Each row was made from one small tree. Brackets hold a mark, then the marks that hang from it, in the order of their numbers. Every link used is in the known rows. Write each row's tree.
Known rows:
(J_705 J_819 (J_924 J_38)): [-0.12,2.04,3.95,0.27,-4.62,-0.15,1.59,-2.11,0.64,-1.59,1.32,-3.09,-0.60,-3.86,1.61,-3.62,3.41,-1.57,3.01,-0.76,0.09,2.72,-0.72]
(J_819 (J_705 J_366 J_425)): [0.18,-0.14,3.25,0.96,-1.24,0.57,-1.00,0.17,-1.29,-1.84,2.75,-0.71,0.29,-4.20,1.79,-1.06,3.32,-1.61,0.03,-2.55,-1.79,1.18,1.07]
(J_405 J_38 (J_705 J_924)): [1.92,1.38,2.89,1.21,-2.26,-0.16,1.69,0.27,2.14,-1.62,3.92,-3.48,-0.95,-3.91,3.08,-3.55,3.28,-1.40,2.41,-2.29,-0.53,0.30,0.79]
(J_924 J_38 J_232): [2.79,3.54,2.38,1.93,-3.20,-0.79,0.36,-4.04,1.36,-0.92,1.86,-2.52,-0.22,-3.88,2.00,-3.44,2.61,-2.40,-0.06,-2.69,-1.88,0.65,0.55]
(J_405 (J_38 J_598) (J_705 J_425)): [3.28,-0.02,0.87,2.77,-1.64,1.02,1.28,-1.00,2.45,-2.23,5.49,-2.53,-1.06,-2.03,3.36,-3.89,2.49,-0.66,2.32,-0.90,-0.75,-0.31,2.28]
(J_819 (J_705 J_425 (J_924 J_38))): [1.32,-0.05,3.44,-1.38,-5.25,-0.35,-0.85,-1.38,-1.49,-0.95,1.61,-2.32,-0.73,-3.69,2.88,-2.61,4.54,-2.76,1.39,-2.18,-0.07,1.09,0.31]
(J_819 J_705): [1.54,1.34,4.01,1.09,-0.64,0.51,0.91,-0.63,0.71,-1.91,2.46,0.64,0.52,-6.36,1.90,-0.99,2.86,-1.00,0.23,-2.41,-2.01,0.53,0.28]
(J_330 (J_705 J_366 J_819)): [-1.65,1.07,3.26,3.45,0.66,1.32,1.02,1.47,0.26,-1.97,3.08,-1.48,0.97,-4.63,0.37,-0.95,2.31,-0.45,1.79,-0.64,-1.44,2.94,-0.08]
(J_705 J_366 J_425 J_763 J_819 J_924): [-0.92,-1.14,2.79,0.41,-2.53,1.12,0.40,1.29,-1.14,-1.59,1.26,-4.13,0.84,-1.95,1.44,-3.07,2.54,-1.78,3.22,-1.37,-1.31,2.81,-0.63]
(J_405 (J_705 J_366)): [0.68,1.58,3.81,2.96,0.66,1.38,0.70,0.14,0.96,-2.49,4.35,-0.82,-0.02,-4.86,1.45,-1.94,2.65,-1.42,-0.45,-2.20,-1.89,0.86,0.99]
(J_366 J_705): [2.07,2.55,3.51,1.89,-0.29,0.79,1.84,-0.07,2.43,-1.99,2.30,-0.55,0.44,-5.46,2.24,-1.55,3.06,-2.13,0.15,-2.90,-2.36,-0.18,0.89]
(J_705 J_366 J_819): [-1.04,1.83,3.60,2.50,-0.66,0.79,1.30,-0.71,0.76,-2.34,2.46,-1.43,0.67,-4.42,0.59,-1.94,2.32,-0.53,1.78,-1.12,-1.71,2.93,-0.12]
(J_232 (J_924 (J_38 J_598))): [2.87,2.15,5.66,1.04,-3.92,2.41,0.73,-3.27,2.63,-2.24,3.13,-1.72,-1.11,-3.22,1.27,-5.71,2.75,-2.09,0.30,-0.50,-0.75,1.96,-1.13]
(J_330 (J_705 J_366)): [-0.17,1.26,3.61,2.88,0.01,1.45,0.41,1.46,0.60,-1.71,3.21,-1.65,0.74,-4.74,1.25,-0.97,2.06,-1.08,0.17,-2.28,-1.91,1.53,0.49]
(J_366 (J_705 J_819 J_924)): [0.26,1.56,3.80,0.65,-0.84,-0.17,2.53,-0.03,0.79,-1.93,1.05,-2.07,0.38,-4.72,0.72,-1.61,3.97,-1.93,2.35,-1.22,-1.37,1.88,-0.81]
(J_819 (J_705 J_366 J_763 (J_924 J_232))): [2.06,-0.18,3.45,0.79,0.68,-0.05,-1.63,0.52,-2.50,-1.17,0.80,-2.87,1.00,-4.29,-0.07,-1.83,2.71,-3.01,-1.69,-2.99,-3.70,0.94,-0.58]
(J_819 (J_705 J_763)): [2.39,0.34,3.76,1.51,0.16,1.86,0.39,1.18,0.84,-1.96,2.54,0.52,1.19,-6.12,2.65,-2.04,1.98,-1.62,0.00,-2.64,-2.85,-0.33,0.54]
(J_705 J_924): [1.00,1.80,3.91,-0.49,-3.43,-0.08,2.13,-1.02,1.15,-1.43,1.20,-2.59,0.05,-4.63,1.71,-1.97,2.99,-1.15,1.93,-2.71,-1.20,1.78,-1.23]
(J_819 (J_705 J_763 J_924)): [2.09,-0.46,4.28,-0.26,-1.08,1.21,0.44,1.42,-0.38,-1.55,1.23,-1.16,0.81,-5.57,1.90,-2.13,2.70,-1.97,0.47,-2.70,-2.44,0.51,-0.71]
(J_705 J_366 J_425 (J_924 J_38)): [-0.02,0.61,3.24,-0.52,-5.87,-0.04,-0.78,-1.47,-0.90,-1.19,1.63,-4.67,-1.00,-1.82,2.37,-3.54,3.65,-2.86,1.21,-2.48,-0.21,2.14,0.43]
(J_232 J_924): [1.09,2.63,5.81,0.30,-2.88,1.68,1.74,-1.11,2.97,-1.80,2.68,-1.02,-0.11,-4.46,1.76,-3.90,3.02,-1.90,1.67,-2.52,-1.03,2.18,-1.83]
(J_705 J_425 J_763 J_819 J_924): [-0.01,-0.65,2.48,-0.13,-3.48,0.80,1.66,0.53,0.06,-1.43,1.16,-3.38,0.76,-2.32,2.40,-3.14,2.73,-1.49,4.65,-1.52,-0.81,2.31,-1.01]
(J_330 J_705): [0.75,1.73,3.11,2.26,-0.92,1.13,1.82,0.84,1.95,-1.53,2.96,-0.97,0.82,-5.16,2.17,-1.07,2.30,-0.73,1.51,-2.39,-1.40,1.02,0.03]
(J_330 (J_705 J_366 J_763 J_924)): [0.40,-0.61,3.93,1.56,-0.57,1.97,-0.07,3.53,-0.49,-1.35,1.97,-3.58,1.07,-3.99,1.28,-1.93,1.86,-1.96,0.64,-2.42,-2.21,1.55,-0.53]
(J_405 J_38 (J_705 J_366 J_425 J_819)): [-0.61,0.26,1.33,3.53,-0.99,0.53,0.34,0.56,1.04,-2.16,5.33,-3.13,-0.56,-2.11,2.96,-3.66,3.07,-1.20,3.47,-0.89,-0.19,1.29,2.36]
(J_705 J_425 J_763 J_819 (J_924 J_232)): [1.02,-0.11,1.05,0.24,-2.53,-0.50,1.01,-0.90,-0.82,-0.78,0.50,-4.41,1.08,-1.51,1.23,-2.99,2.91,-2.11,3.82,-1.69,-1.55,2.17,-1.34]

Write each row's tree:
[1.81,1.03,4.14,0.68,-3.60,0.87,-0.15,-2.57,-0.38,-2.05,1.86,-3.84,-1.11,-2.83,0.17,-3.66,2.63,-1.73,-0.79,-0.66,-1.60,2.15,-0.10] -> (J_705 J_366 (J_924 (J_38 J_598)))
[1.47,0.55,3.58,1.92,-1.66,0.94,1.58,-2.55,0.03,-2.68,3.38,-2.22,-1.18,-3.24,0.53,-3.86,3.40,-1.10,1.77,1.39,-0.19,2.17,-0.41] -> (J_405 (J_705 J_819 (J_924 (J_38 J_598))))
[-0.04,1.38,2.20,1.47,-0.61,-1.16,1.72,-0.48,-0.69,-0.89,0.99,-3.43,1.06,-3.61,-0.37,-0.87,3.37,-1.16,2.87,-1.06,-1.26,3.06,-2.06] -> (J_330 (J_705 J_819 (J_924 J_232)))
[1.42,1.27,3.11,2.94,1.17,2.00,2.05,1.43,2.14,-2.29,2.20,-0.67,1.36,-5.09,2.06,-2.68,2.19,-2.16,1.67,-1.58,-2.76,0.17,0.74] -> (J_366 (J_705 J_763 J_819))
[1.56,-0.45,2.74,-0.69,-4.11,1.02,1.10,0.70,0.53,-1.13,1.24,-3.53,0.55,-2.64,3.18,-3.21,2.56,-2.09,2.91,-3.11,-1.29,1.04,-0.62] -> (J_705 J_425 J_763 J_924)
[1.01,0.08,2.05,2.27,-0.32,1.82,1.43,1.43,1.30,-2.00,2.24,-1.39,1.16,-3.31,2.94,-2.72,2.93,-2.38,2.84,-1.64,-2.01,0.36,1.07] -> (J_366 (J_705 J_425 J_763 J_819))
[-1.65,-0.55,2.98,1.18,-1.36,0.15,0.62,0.26,-1.54,-2.10,3.13,-3.05,-0.35,-2.41,0.90,-2.06,4.12,-1.51,3.02,-0.72,-0.11,3.06,-0.35] -> (J_405 (J_705 J_366 J_425 J_819 J_924))
[0.71,-2.00,3.58,-0.42,-1.74,1.21,-1.48,2.10,-2.43,-1.53,1.57,-2.60,0.59,-3.42,1.85,-1.96,3.16,-2.59,0.33,-2.79,-2.13,1.07,0.05] -> (J_819 (J_705 J_366 J_425 J_763 J_924))
[1.55,2.57,2.54,1.24,-1.82,-1.48,0.71,-2.60,-0.22,-1.13,0.63,-3.71,-0.10,-3.49,0.47,-2.94,4.44,-3.58,0.89,-1.22,-1.52,1.49,-0.18] -> (J_366 (J_705 J_819 (J_924 J_38 J_232)))
[4.17,2.64,2.05,2.44,-2.28,-0.05,0.41,-5.07,1.11,-1.59,2.10,-2.47,-0.43,-3.03,0.79,-3.72,2.10,-1.70,-0.94,-0.99,-2.28,0.67,0.28] -> (J_924 (J_38 J_598) J_232)
[2.00,-1.23,3.40,-0.77,-4.56,0.96,-1.26,0.46,-1.35,-0.94,1.53,-2.58,-0.09,-3.37,3.67,-3.63,3.56,-3.43,1.11,-2.50,-0.90,0.20,0.59] -> (J_819 (J_705 J_425 J_763 (J_924 J_38)))
[-0.80,0.59,1.75,0.45,-2.56,-1.75,0.22,-2.00,-2.17,-1.06,0.63,-4.78,0.40,-1.42,-0.31,-1.81,3.75,-1.73,2.54,-1.43,-1.34,3.66,-1.29] -> (J_705 J_366 J_425 J_819 (J_924 J_232))
[0.69,-0.72,2.36,0.41,-1.50,1.04,1.46,1.76,0.10,-1.72,1.19,-3.03,0.85,-2.78,2.28,-2.78,3.56,-2.78,3.38,-1.58,-1.60,1.14,-0.05] -> (J_366 (J_705 J_425 J_763 J_819 J_924))
[3.84,-0.39,3.64,1.72,-1.59,2.36,0.47,-0.68,0.65,-2.36,3.46,-2.64,-0.83,-3.29,1.99,-4.96,2.33,-2.26,-0.12,-0.35,-1.60,0.05,0.43] -> (J_405 (J_705 J_763 (J_924 (J_38 J_598))))
[0.98,-0.13,2.47,-0.03,-5.20,0.25,1.16,-3.47,-0.35,-1.90,1.54,-3.86,-0.96,-1.42,1.16,-3.88,3.53,-1.12,3.38,0.87,0.24,2.96,-0.58] -> (J_705 J_425 J_819 (J_924 (J_38 J_598)))
[0.19,0.07,3.31,1.67,-2.62,1.80,0.86,1.65,0.09,-1.17,1.82,-3.47,0.53,-3.79,2.20,-3.67,2.40,-2.19,2.98,-0.51,-0.59,1.91,-0.40] -> (J_330 (J_705 J_763 J_819 (J_924 J_38)))
[3.74,1.30,2.08,3.51,-0.19,1.26,1.89,-1.15,3.24,-2.64,5.42,-1.84,-0.97,-3.79,2.58,-3.99,2.01,-0.29,1.02,-0.70,-1.57,-0.38,1.80] -> (J_405 (J_38 J_598) J_705)
[2.98,0.63,3.82,1.37,-2.45,1.14,1.00,-2.53,0.44,-2.31,3.44,-2.43,-1.33,-3.53,1.30,-3.86,3.36,-1.66,0.01,-0.19,-0.69,0.90,0.06] -> (J_405 (J_705 (J_924 (J_38 J_598))))
[3.53,1.21,2.54,1.05,0.14,-0.18,0.70,0.26,0.46,-0.98,0.52,-3.36,1.11,-3.96,1.11,-2.44,3.11,-3.66,-0.36,-3.39,-3.69,-0.40,-0.36] -> (J_366 (J_705 J_763 (J_924 J_232)))
[-0.63,0.08,3.92,1.17,-1.04,1.43,0.97,1.22,-0.33,-2.09,1.15,-3.31,0.80,-3.58,0.54,-2.99,1.97,-1.43,2.04,-1.26,-1.98,2.76,-0.91] -> (J_705 J_366 J_763 J_819 J_924)
[-0.52,0.05,2.39,2.14,-1.48,1.21,-0.19,1.57,-0.11,-1.47,3.21,-2.32,0.61,-3.10,2.07,-1.08,2.70,-1.40,1.39,-2.41,-1.10,1.66,0.85] -> (J_330 (J_705 J_366 J_425))
[-1.14,-0.72,3.69,2.11,0.23,2.03,0.65,3.41,-0.84,-1.75,1.86,-3.49,1.31,-3.68,0.33,-1.94,2.10,-1.43,2.21,-0.82,-1.76,2.83,-1.10] -> (J_330 (J_705 J_366 J_763 J_819 J_924))
[1.42,-0.44,4.82,0.38,-2.17,1.53,-1.88,1.09,-1.87,-1.62,1.66,-2.47,-0.15,-4.59,1.73,-3.39,2.78,-3.41,-1.41,-2.22,-2.19,0.72,0.62] -> (J_819 (J_705 J_366 J_763 (J_924 J_38)))
[3.68,0.72,1.37,2.12,-0.62,-0.23,0.67,0.41,1.41,-0.99,3.30,-4.63,-0.03,-2.94,2.73,-4.53,2.55,-2.67,1.30,-2.84,-2.25,-0.69,0.68] -> (J_405 J_38 (J_705 J_763 (J_924 J_232)))
[1.03,2.01,3.05,0.54,-1.56,-1.35,0.07,-1.96,-0.90,-1.16,0.63,-4.14,0.29,-3.28,-0.37,-1.86,2.94,-2.05,-0.28,-3.02,-2.46,2.26,-1.19] -> (J_705 J_366 (J_924 J_232))
[-0.15,0.48,4.08,1.37,-2.94,1.41,-0.11,0.13,-0.48,-1.85,1.47,-4.03,-0.05,-3.04,1.43,-4.49,2.30,-2.47,1.40,-1.00,-1.32,2.50,-0.09] -> (J_705 J_366 J_763 J_819 (J_924 J_38))
[-0.97,1.03,2.56,2.07,0.18,-0.89,0.37,0.08,-1.84,-1.03,1.15,-4.11,0.90,-3.35,-1.28,-0.79,3.20,-1.42,1.47,-0.93,-1.75,3.49,-1.70] -> (J_330 (J_705 J_366 J_819 (J_924 J_232)))
[2.11,0.03,3.71,1.18,-0.60,1.61,1.56,1.39,1.03,-1.93,2.94,-1.96,0.36,-4.54,2.50,-3.12,2.51,-2.11,1.30,-2.39,-1.76,0.28,-0.45] -> (J_405 (J_705 J_763 J_924))
[1.26,0.63,2.84,-0.55,-2.94,-0.15,1.29,0.18,0.40,-1.29,1.20,-2.92,-0.05,-3.17,2.46,-1.59,4.43,-2.76,1.82,-3.04,-1.13,0.62,0.04] -> (J_366 (J_705 J_425 J_924))
[0.22,0.79,2.70,0.18,-4.19,-0.30,0.89,-0.92,-0.19,-1.38,1.36,-3.47,-0.59,-2.49,2.30,-3.19,4.90,-3.26,3.01,-1.15,0.02,1.59,0.47] -> (J_366 (J_705 J_425 J_819 (J_924 J_38)))
[0.40,1.75,4.42,0.20,-4.45,0.22,-0.30,-1.54,-0.18,-1.54,1.65,-3.92,-0.90,-3.74,1.53,-3.45,3.11,-2.52,0.01,-2.37,-0.95,2.04,-0.02] -> (J_705 J_366 (J_924 J_38))
[-1.01,0.71,3.37,0.89,-1.50,0.24,2.53,0.97,0.23,-1.51,1.67,-2.43,0.70,-4.41,0.70,-1.14,3.25,-0.43,3.78,-0.69,-0.40,3.08,-1.60] -> (J_330 (J_705 J_819 J_924))
[0.69,0.23,3.39,3.36,0.78,2.84,0.06,3.24,0.72,-1.61,3.15,-1.87,1.39,-4.62,1.87,-1.93,1.23,-1.65,0.01,-2.49,-2.70,0.72,0.62] -> (J_330 (J_705 J_366 J_763))
[2.54,0.18,2.25,1.67,-0.98,1.88,0.95,1.51,1.72,-1.69,2.45,-1.52,0.98,-3.56,3.65,-2.65,2.63,-3.05,1.29,-3.23,-2.48,-0.90,1.53] -> (J_366 (J_705 J_425 J_763))
[0.86,0.16,4.16,0.52,-1.72,1.46,0.24,1.24,0.07,-1.67,1.38,-3.46,0.57,-3.89,1.29,-2.94,1.88,-2.05,0.35,-2.93,-2.63,1.35,-0.60] -> (J_705 J_366 J_763 J_924)
[-0.19,1.54,2.49,4.17,0.55,0.68,1.12,0.61,1.72,-2.42,5.30,-2.41,-0.59,-3.74,2.17,-3.57,2.46,-0.87,2.26,-0.65,-0.93,1.27,1.94] -> (J_405 J_38 (J_705 J_366 J_819))
[1.30,1.69,2.75,3.65,-0.24,0.84,0.41,0.75,2.25,-2.23,5.36,-2.45,-0.82,-4.02,2.90,-3.47,2.30,-1.41,0.58,-2.37,-1.50,0.04,2.44] -> (J_405 J_38 (J_705 J_366))
[1.55,-0.10,4.15,2.14,0.91,2.23,-0.89,1.78,-0.38,-2.17,2.65,-0.25,1.08,-5.66,1.70,-1.99,1.72,-1.96,-1.36,-2.60,-3.44,0.25,0.93] -> (J_819 (J_705 J_366 J_763))
